Each row was made from one path, in order. Every step used is in the known rows, and no mark comes twice. Write each row's path.
In the rows, zero is written as 100.
Known rows
j > p > m > r > l > w: [95, 69, 103, 96, 111, 79, 116, 77, 129, 74, 57, 61, 82, 86, 132, 89, 92, 123, 77, 120, 73, 49, 100, 97, 92]
j > p > l: [41, 90, 99, 80, 106, 89, 82, 83, 144, 74, 67, 109, 105, 80, 56, 105, 70, 109, 99, 86, 113, 85, 96, 110, 86]
w > m > p > l > r: [107, 81, 114, 76, 71, 94, 132, 127, 93, 120, 122, 125, 117, 107, 91, 93, 104, 145, 120, 80, 103, 106, 97, 81, 106]
j > p > l > r: [51, 99, 95, 91, 89, 75, 78, 107, 143, 75, 84, 119, 91, 69, 48, 92, 61, 125, 111, 97, 118, 94, 97, 95, 95]
g > r > l > w > m > p: [164, 66, 139, 93, 81, 98, 143, 117, 93, 123, 91, 53, 86, 106, 112, 104, 135, 138, 66, 113, 79, 95, 82, 73, 85]
w > m > r: [116, 65, 108, 78, 116, 83, 153, 92, 112, 116, 122, 94, 100, 112, 147, 81, 122, 110, 83, 86, 93, 125, 134, 76, 89]
g > w: [73, 81, 97, 98, 141, 83, 70, 114, 100, 112, 66, 90, 121, 101, 93, 104, 107, 92, 104, 108, 73, 113, 117, 114, 99]
w > m > p > g > r > l: [144, 70, 104, 99, 82, 98, 144, 118, 86, 106, 108, 88, 113, 124, 122, 93, 149, 126, 67, 104, 95, 72, 94, 93, 77]
c > r: [103, 128, 127, 89, 121, 62, 102, 113, 125, 120, 108, 95, 75, 49, 108, 83, 91, 117, 94, 125, 92, 107, 132, 84, 103]
j > p > m > r > l: [84, 64, 90, 93, 118, 85, 109, 82, 137, 78, 50, 72, 95, 86, 125, 82, 90, 100, 77, 123, 86, 55, 107, 101, 88]
p > m > r: [90, 67, 85, 70, 135, 69, 116, 109, 116, 119, 62, 74, 108, 103, 164, 83, 96, 91, 89, 135, 75, 94, 148, 115, 84]
j > p: [63, 93, 92, 97, 116, 95, 87, 94, 148, 67, 76, 105, 81, 78, 70, 107, 81, 112, 79, 100, 106, 76, 104, 103, 92]
j > p > g: [62, 100, 71, 111, 114, 73, 82, 100, 135, 48, 78, 104, 86, 89, 85, 101, 97, 110, 59, 114, 108, 53, 108, 123, 70]
m > w: [85, 63, 96, 81, 143, 94, 81, 107, 96, 133, 79, 101, 111, 114, 77, 111, 82, 123, 113, 85, 102, 112, 104, 81, 110]
l > w > m > r: [132, 78, 132, 84, 102, 70, 156, 91, 95, 108, 127, 79, 74, 106, 147, 99, 120, 158, 80, 83, 66, 111, 117, 72, 99]
l > r > m > w: [90, 102, 118, 99, 110, 70, 87, 134, 92, 126, 106, 115, 83, 92, 81, 68, 86, 133, 81, 99, 125, 140, 123, 55, 107]
r > l: [112, 81, 120, 109, 98, 88, 104, 100, 107, 144, 78, 96, 79, 100, 105, 84, 105, 105, 80, 104, 111, 85, 94, 59, 95]
p > l > w > m > r: [91, 79, 136, 65, 92, 68, 137, 82, 96, 122, 110, 91, 106, 104, 120, 99, 98, 143, 107, 69, 83, 121, 110, 87, 91]
c > r > l: [125, 119, 143, 106, 104, 68, 109, 100, 116, 139, 101, 86, 69, 53, 115, 68, 99, 115, 90, 124, 98, 88, 108, 56, 105]
l > r > m > p > g > w: [93, 106, 112, 112, 97, 60, 81, 161, 83, 107, 102, 98, 101, 94, 89, 70, 105, 123, 76, 130, 108, 125, 119, 86, 95]
j > p > g > r > m > w: [71, 86, 86, 102, 131, 83, 84, 93, 123, 49, 64, 75, 107, 95, 77, 99, 112, 103, 36, 111, 113, 79, 107, 123, 60]
r > l > w > m > p: [150, 76, 148, 108, 69, 95, 146, 96, 77, 133, 106, 84, 75, 111, 120, 96, 126, 163, 83, 86, 83, 67, 70, 49, 109]
r > l > w: [127, 88, 141, 113, 86, 78, 116, 96, 91, 137, 88, 82, 60, 100, 113, 94, 107, 144, 78, 99, 90, 75, 83, 53, 101]

Write each row's path
[45, 93, 110, 88, 103, 82, 76, 92, 124, 80, 78, 113, 105, 79, 43, 85, 63, 128, 99, 78, 127, 107, 93, 83, 98] : j > p > l > r > m > w
[93, 75, 77, 109, 133, 57, 105, 106, 87, 90, 95, 84, 129, 121, 141, 82, 143, 93, 76, 111, 74, 97, 133, 123, 70] : p > g > w > m > r
[107, 81, 131, 71, 115, 99, 111, 133, 109, 114, 75, 60, 111, 103, 93, 101, 119, 92, 40, 124, 110, 142, 119, 102, 70] : g > r > m > p
[91, 81, 101, 97, 130, 95, 105, 95, 87, 104, 87, 104, 125, 108, 111, 97, 136, 105, 96, 83, 69, 103, 119, 109, 99] : g > w > m
[70, 70, 80, 83, 130, 81, 105, 89, 144, 65, 56, 77, 99, 85, 122, 92, 84, 99, 82, 125, 82, 65, 122, 120, 85] : j > p > m > r
[59, 98, 125, 76, 100, 67, 81, 116, 94, 135, 92, 118, 114, 94, 66, 74, 72, 125, 108, 82, 130, 145, 114, 73, 96] : p > l > r > m > w
[69, 86, 130, 82, 139, 95, 94, 90, 85, 128, 78, 97, 112, 112, 91, 90, 102, 108, 57, 75, 125, 130, 119, 77, 95] : r > m > w
[116, 81, 94, 93, 90, 94, 134, 121, 88, 99, 117, 112, 111, 124, 119, 101, 135, 134, 79, 93, 95, 76, 107, 103, 87] : w > m > p > g
[86, 94, 75, 114, 126, 69, 96, 105, 81, 84, 90, 104, 124, 117, 125, 90, 147, 103, 72, 104, 77, 76, 127, 131, 71] : p > g > w > m
[99, 128, 160, 82, 112, 73, 111, 117, 107, 121, 106, 81, 94, 57, 104, 77, 100, 118, 69, 120, 106, 122, 123, 80, 104] : c > r > m > p
[98, 112, 113, 108, 86, 59, 93, 162, 94, 111, 113, 107, 83, 95, 90, 69, 97, 134, 67, 127, 123, 121, 122, 76, 92] : l > r > m > p > g
[72, 97, 159, 70, 94, 88, 110, 110, 83, 124, 85, 85, 117, 107, 87, 102, 95, 131, 69, 86, 112, 128, 100, 90, 94] : r > m > p > l > w
[112, 72, 89, 90, 105, 78, 93, 157, 106, 103, 86, 69, 116, 116, 92, 115, 110, 112, 79, 145, 94, 97, 106, 121, 72] : m > p > g > r
[144, 86, 120, 90, 84, 81, 146, 120, 81, 90, 118, 75, 88, 114, 126, 117, 138, 170, 68, 101, 65, 80, 99, 102, 86] : l > w > m > p > g > r
[143, 86, 143, 112, 77, 89, 146, 81, 82, 130, 105, 92, 64, 105, 130, 89, 129, 155, 71, 79, 87, 67, 85, 50, 101] : r > l > w > m
[137, 126, 159, 110, 95, 58, 119, 96, 105, 135, 109, 73, 55, 51, 120, 78, 102, 148, 88, 119, 82, 82, 99, 53, 111] : c > r > l > w
[94, 128, 145, 98, 124, 61, 94, 119, 90, 107, 98, 71, 115, 65, 110, 73, 117, 109, 67, 129, 91, 110, 124, 102, 94] : c > r > m > p > g > w
[68, 101, 106, 81, 86, 60, 81, 133, 114, 130, 97, 126, 96, 83, 71, 81, 64, 124, 126, 101, 117, 130, 117, 84, 95] : p > l > r
[98, 73, 117, 67, 83, 108, 136, 107, 94, 119, 110, 116, 128, 115, 96, 105, 111, 133, 110, 71, 99, 100, 96, 94, 100] : w > m > p > l
[132, 55, 139, 98, 108, 58, 129, 97, 109, 145, 96, 48, 75, 106, 140, 82, 96, 123, 86, 115, 83, 121, 104, 45, 98] : m > r > l > w
[133, 57, 121, 92, 103, 86, 160, 82, 104, 133, 115, 87, 96, 114, 151, 70, 130, 111, 78, 84, 98, 111, 116, 54, 92] : w > m > r > l
[62, 74, 74, 85, 134, 102, 83, 82, 122, 67, 45, 98, 109, 92, 90, 107, 82, 120, 93, 102, 89, 44, 102, 120, 98] : j > p > m > w
[103, 85, 150, 64, 100, 90, 115, 123, 98, 115, 76, 52, 115, 102, 91, 108, 112, 114, 53, 112, 99, 143, 107, 104, 72] : g > r > m > p > l > w
[92, 81, 137, 62, 108, 96, 107, 127, 106, 120, 70, 63, 126, 104, 84, 100, 111, 90, 55, 115, 114, 148, 114, 107, 67] : g > r > m > p > l
[96, 132, 177, 74, 99, 64, 115, 107, 94, 122, 108, 74, 98, 56, 102, 84, 94, 141, 81, 107, 96, 122, 111, 81, 105] : c > r > m > p > l > w
